Each row was made from one small tree. The marks that hang from a mark follow it in brackets, in the order of their numbers. Every link used is in the known rows. Write each row's tree.
Known rows
z657(z527(z242 z378)): [  0.3  -1.5  -8.7   3.4  -8.9   1.3 -29.5  32.9  11.2   1.6   6.9   7.5
  -1.7   4.5  -3.9   3.8   0.8  16.9   5.3]
z527(z378): [  1.1  13.4  15.1  12.4  20.4  -6.9 -31.8  -0.3  16.0  -2.0   2.6   4.1
  -3.7   5.1  -1.9  26.8  -3.7  13.9  16.1]
z790(z527(z72)): [  3.1  30.1  10.2   6.8  14.6 -19.4 -23.1 -13.5   3.6  -2.6  -6.3 -22.0
 -16.8  10.3   9.0  15.2  -1.5  -4.2  22.3]
z776(z72(z527(z378) z583)): [ -5.4  10.1  25.7  11.5 -29.4  -1.5 -32.8  18.5  13.4 -18.0 -14.5 -24.7
 -25.9  13.7   4.3 -11.7 -25.1   9.2  34.9]
z72(z527(z242) z583): [ -3.0  -5.5  21.7  12.5 -14.8  -5.4 -25.9  13.1   3.8  -7.4 -21.0 -23.5
 -28.6  23.5 -15.9 -10.7 -11.4  16.0  59.0]
z790(z527(z72 z242)): [  5.1  22.9  -0.1   0.4   1.7 -13.3 -17.6  -1.2  -5.3   8.6 -10.0 -16.4
 -13.4   4.1  -0.3  10.2  -1.6  -4.3  24.1]
z790(z527(z72 z242 z378(z583))): [  6.3   9.7 -12.5  -0.9 -14.9  -5.2  -7.1  11.9   2.8  14.0  -5.8   4.1
  -4.1  -2.6  14.3  20.4   4.8 -11.3  -0.5]
z776(z72(z527(z242 z378) z583)): [ -3.1   1.8  14.8   3.9 -41.0   5.9 -26.2  30.7   4.1  -7.6 -17.7 -19.1
 -22.4   7.8  -5.0 -17.3 -26.1   8.5  37.8]
z378(z527(z790)): [ -3.2   6.7  17.4   7.3  18.3  -8.7 -20.7  -0.2  13.2  -2.5  -0.9   0.2
 -15.7  17.4  -9.0 -15.7  -1.8   7.0  12.5]
z657(z527): [ -1.4  -2.0  13.0  14.9   8.8 -17.2 -38.7  10.2  18.1 -16.3   7.7 -14.0
 -12.0  25.6   6.1  -3.3   5.0  18.6  22.1]
z527(z72 z378 z790): [  0.2  35.5  -7.6 -10.9  18.0  -1.3  -7.8   1.1   4.0  13.9 -10.6  15.9
   7.5 -16.4 -15.9  26.9  -7.1  -4.4  -0.6]
z72(z527): [ -7.4  13.5  29.2  21.5  11.6 -14.2 -35.4 -15.5  15.0 -14.1  -1.3 -16.8
 -22.4  27.1  -3.6   0.9   6.2  16.3  43.9]
z72(z527(z378 z790) z583): [ -7.8  25.9  12.4   3.7 -12.4  11.0 -17.4   6.5  11.3  -0.3 -18.3  -2.2
 -19.3   8.3 -17.9   7.4 -13.8   6.0  25.1]
z681(z527(z72 z242)): [  1.6  14.8   5.5  -8.2  14.5 -15.3 -16.7   8.1  -9.9   4.5  -8.6  -1.2
  -5.8  -2.7 -28.1  -8.6  10.4  -1.8  42.8]
z657(z527(z72 z242 z790)): [ -2.4  11.1 -20.3 -16.3  -7.0  -5.1  -8.0  24.5  -3.1   9.3 -10.6   4.2
   2.1  -1.2 -16.3  -9.8   1.6  -1.6   8.7]
z657(z527(z72 z378)): [ -0.3  11.0 -12.5  -2.8   5.5  -8.9 -23.1  23.4  10.9  -4.8   1.2   1.0
  -1.7  -1.5  -0.4  11.3  -1.1   5.8  -3.9]
z657(z527(z72(z583) z242 z378)): [  2.9  -8.5 -19.3 -10.8 -20.1  -1.1 -14.1  52.8  -0.6   2.3 -17.5  -7.4
  -8.7  -7.4 -12.2  -0.7 -18.7   5.2  11.1]
z378(z583): [ -0.5 -13.2  25.2  20.8  12.4 -24.6 -29.6  -8.1  18.9 -12.2   1.5  -2.3
  -6.7  24.4  16.3  14.6   6.0  11.4  29.9]
z588(z527(z72 z242 z378 z790)): [ -8.4  35.5 -18.8 -23.9   0.3  20.4  -9.0   5.1   2.9  23.5 -19.0  19.7
  16.8 -29.3 -27.6  17.1   4.1  -5.5  13.2]
z790(z527(z378)): [  1.7  30.0  12.5  14.7   7.4  -3.8 -32.2  -8.8  14.8   0.3   5.4  -8.7
 -13.6  11.0  11.4  27.4   0.3   5.3   8.5]

Which tree is each row?
[  4.3 -28.9   0.6   3.4   1.3 -19.8  -6.8  23.3   4.1   1.7  -8.4   1.8
 -13.1   9.7   4.0 -18.5   2.0  -1.4  11.8] -> z378(z527(z72 z242) z583)
[  1.4  19.2  -6.2 -12.4  10.7  -7.7  -5.7   4.5  -6.5  16.4 -19.4   8.5
   4.0 -10.5 -23.2   7.6  -6.3  -3.9  21.7] -> z527(z72 z242 z790)
[ -8.8  29.4  -1.1  -1.7 -10.5  13.6 -14.1   5.7   5.5  15.0  -7.1  15.3
  -3.5  -0.5 -23.2   4.5   3.6   5.9  17.0] -> z72(z527(z242 z378 z790))
[ -6.8  18.2  23.6   8.8  -7.8  -2.0 -20.5  -2.3   8.5  -6.1 -22.0 -18.6
 -25.1  22.1 -16.2  -7.6  -9.6   8.3  44.4] -> z72(z527(z790) z583)
[ -3.8   4.4  -4.9  -3.0  -9.8  -1.9 -20.6  19.1   6.9   3.5  -3.2   3.5
  -1.0  12.0 -12.9 -12.3   4.7   9.2  14.4] -> z657(z527(z242 z790))
[ -4.9  10.5  -7.5 -14.9  -7.7  13.3 -18.7  22.7   2.9   8.4 -29.1  -4.4
  -1.4 -19.0 -21.3  14.4 -13.9   3.6  32.8] -> z588(z527(z72(z583) z242 z378))
[ -1.2  31.9   1.3 -12.0   3.6  10.3 -13.7  10.0  -1.9  16.8  -1.7  24.0
   4.4  -8.8 -35.2   1.5   9.9  -0.1  19.6] -> z681(z527(z242 z378 z790))
[  1.6   8.2 -19.1 -15.0  -7.8  -0.3   5.3  17.4   1.4  22.7 -14.4  28.7
  13.5 -16.0  -7.6  20.1   0.7 -10.0  -3.1] -> z527(z72 z242 z378(z583) z790)
[  3.4  -6.1  -2.7 -13.9  -3.8  -3.2   1.5  32.3  -7.0  10.0 -30.2  -7.0
 -18.0  -0.9 -25.7 -27.4 -22.9  -5.1  18.2] -> z378(z527(z72(z583) z242 z790))
[ -8.9  24.4  15.6  -0.4 -36.1   9.2 -20.3  15.8  10.0  -5.8 -19.9 -12.1
 -19.5   8.1  -4.7 -14.0 -24.3   0.2  24.2] -> z776(z72(z527(z378 z790) z583))
[ -5.3   0.8  -8.3   2.0 -13.9   0.6 -17.7  18.4  23.0  -1.5   5.8  19.1
   5.1  11.2  11.1   8.4  10.5   3.0 -12.0] -> z657(z527(z378(z583) z790))
[ -2.0  12.8 -17.4  -8.0 -13.4  10.0 -17.3  29.5   8.2  11.8   0.6  18.2
   6.5  -1.4 -14.0   0.5   2.1   7.9  -4.5] -> z657(z527(z242 z378 z790))
[  3.4  17.2  -2.3   4.6  -3.6 -12.1 -13.8  -1.2  12.1   3.1  -3.3  -0.6
  -7.6   4.0  23.4  30.4   5.1 -11.0  -3.0] -> z790(z527(z72 z378(z583)))
[-0.9  1.6 -4.6 -2.7 -9.5  5.1 -8.1 11.9 10.9 17.3 -4.9 29.8 10.0 -1.8
 -4.2 18.5  3.4  1.4  3.0] -> z527(z242 z378(z583) z790)
[  3.4  15.1 -14.9 -19.0  -8.3   7.2   2.0  29.8  -7.8  21.1 -30.6  10.2
   1.2 -20.3 -28.6  14.6 -25.1  -5.5  12.0] -> z527(z72(z583) z242 z378 z790)
[ -8.5  15.7  27.5   4.6 -30.1  -3.2 -23.7   5.3   7.8 -13.6 -22.5 -26.1
 -25.0  21.3  -5.1 -26.5 -21.8   2.7  44.2] -> z776(z72(z527(z790) z583))
[  1.5 -20.8  11.3   9.2  14.3 -25.9 -13.2  11.2  13.4  -8.5  -3.3  -3.8
 -16.9  16.5  13.8 -12.2   3.1  -0.9   7.9] -> z378(z527(z72) z583)
[ -3.4  17.6 -11.0  -8.8   5.7 -12.0 -15.7  11.8   5.9  -1.4  -7.4  -3.6
  -0.3   4.5  -7.9  -2.5   1.2  -1.2   4.9] -> z657(z527(z72 z790))
[  4.4  -9.9   2.5  -0.8  13.8 -15.1 -12.5  21.8  -2.2   3.5  -8.3  -6.1
 -15.3   3.2 -11.8 -19.5  -7.7   3.2  17.0] -> z378(z527(z72 z242))
[ -1.5  10.6   4.3   4.6   2.0  -2.6 -14.6  -0.6  18.3   8.9  -1.6  23.6
   6.1   3.7   5.1  24.5   3.7   1.1  -0.9] -> z527(z378(z583) z790)
[  2.4   3.4  -5.4 -11.0  -3.5  -6.4  -5.0  20.2  -2.0  10.2  -3.7  19.9
   3.2  -9.5 -13.5   4.0  14.6  -8.6  17.3] -> z681(z527(z72 z242 z378(z583)))
[  4.8  13.3  -9.4  -6.6  11.0  -4.6 -13.0  17.4  -1.1  13.7  -9.2  10.5
   3.8 -16.4 -15.0  22.0  -9.7   3.0  10.9] -> z527(z72 z242 z378)
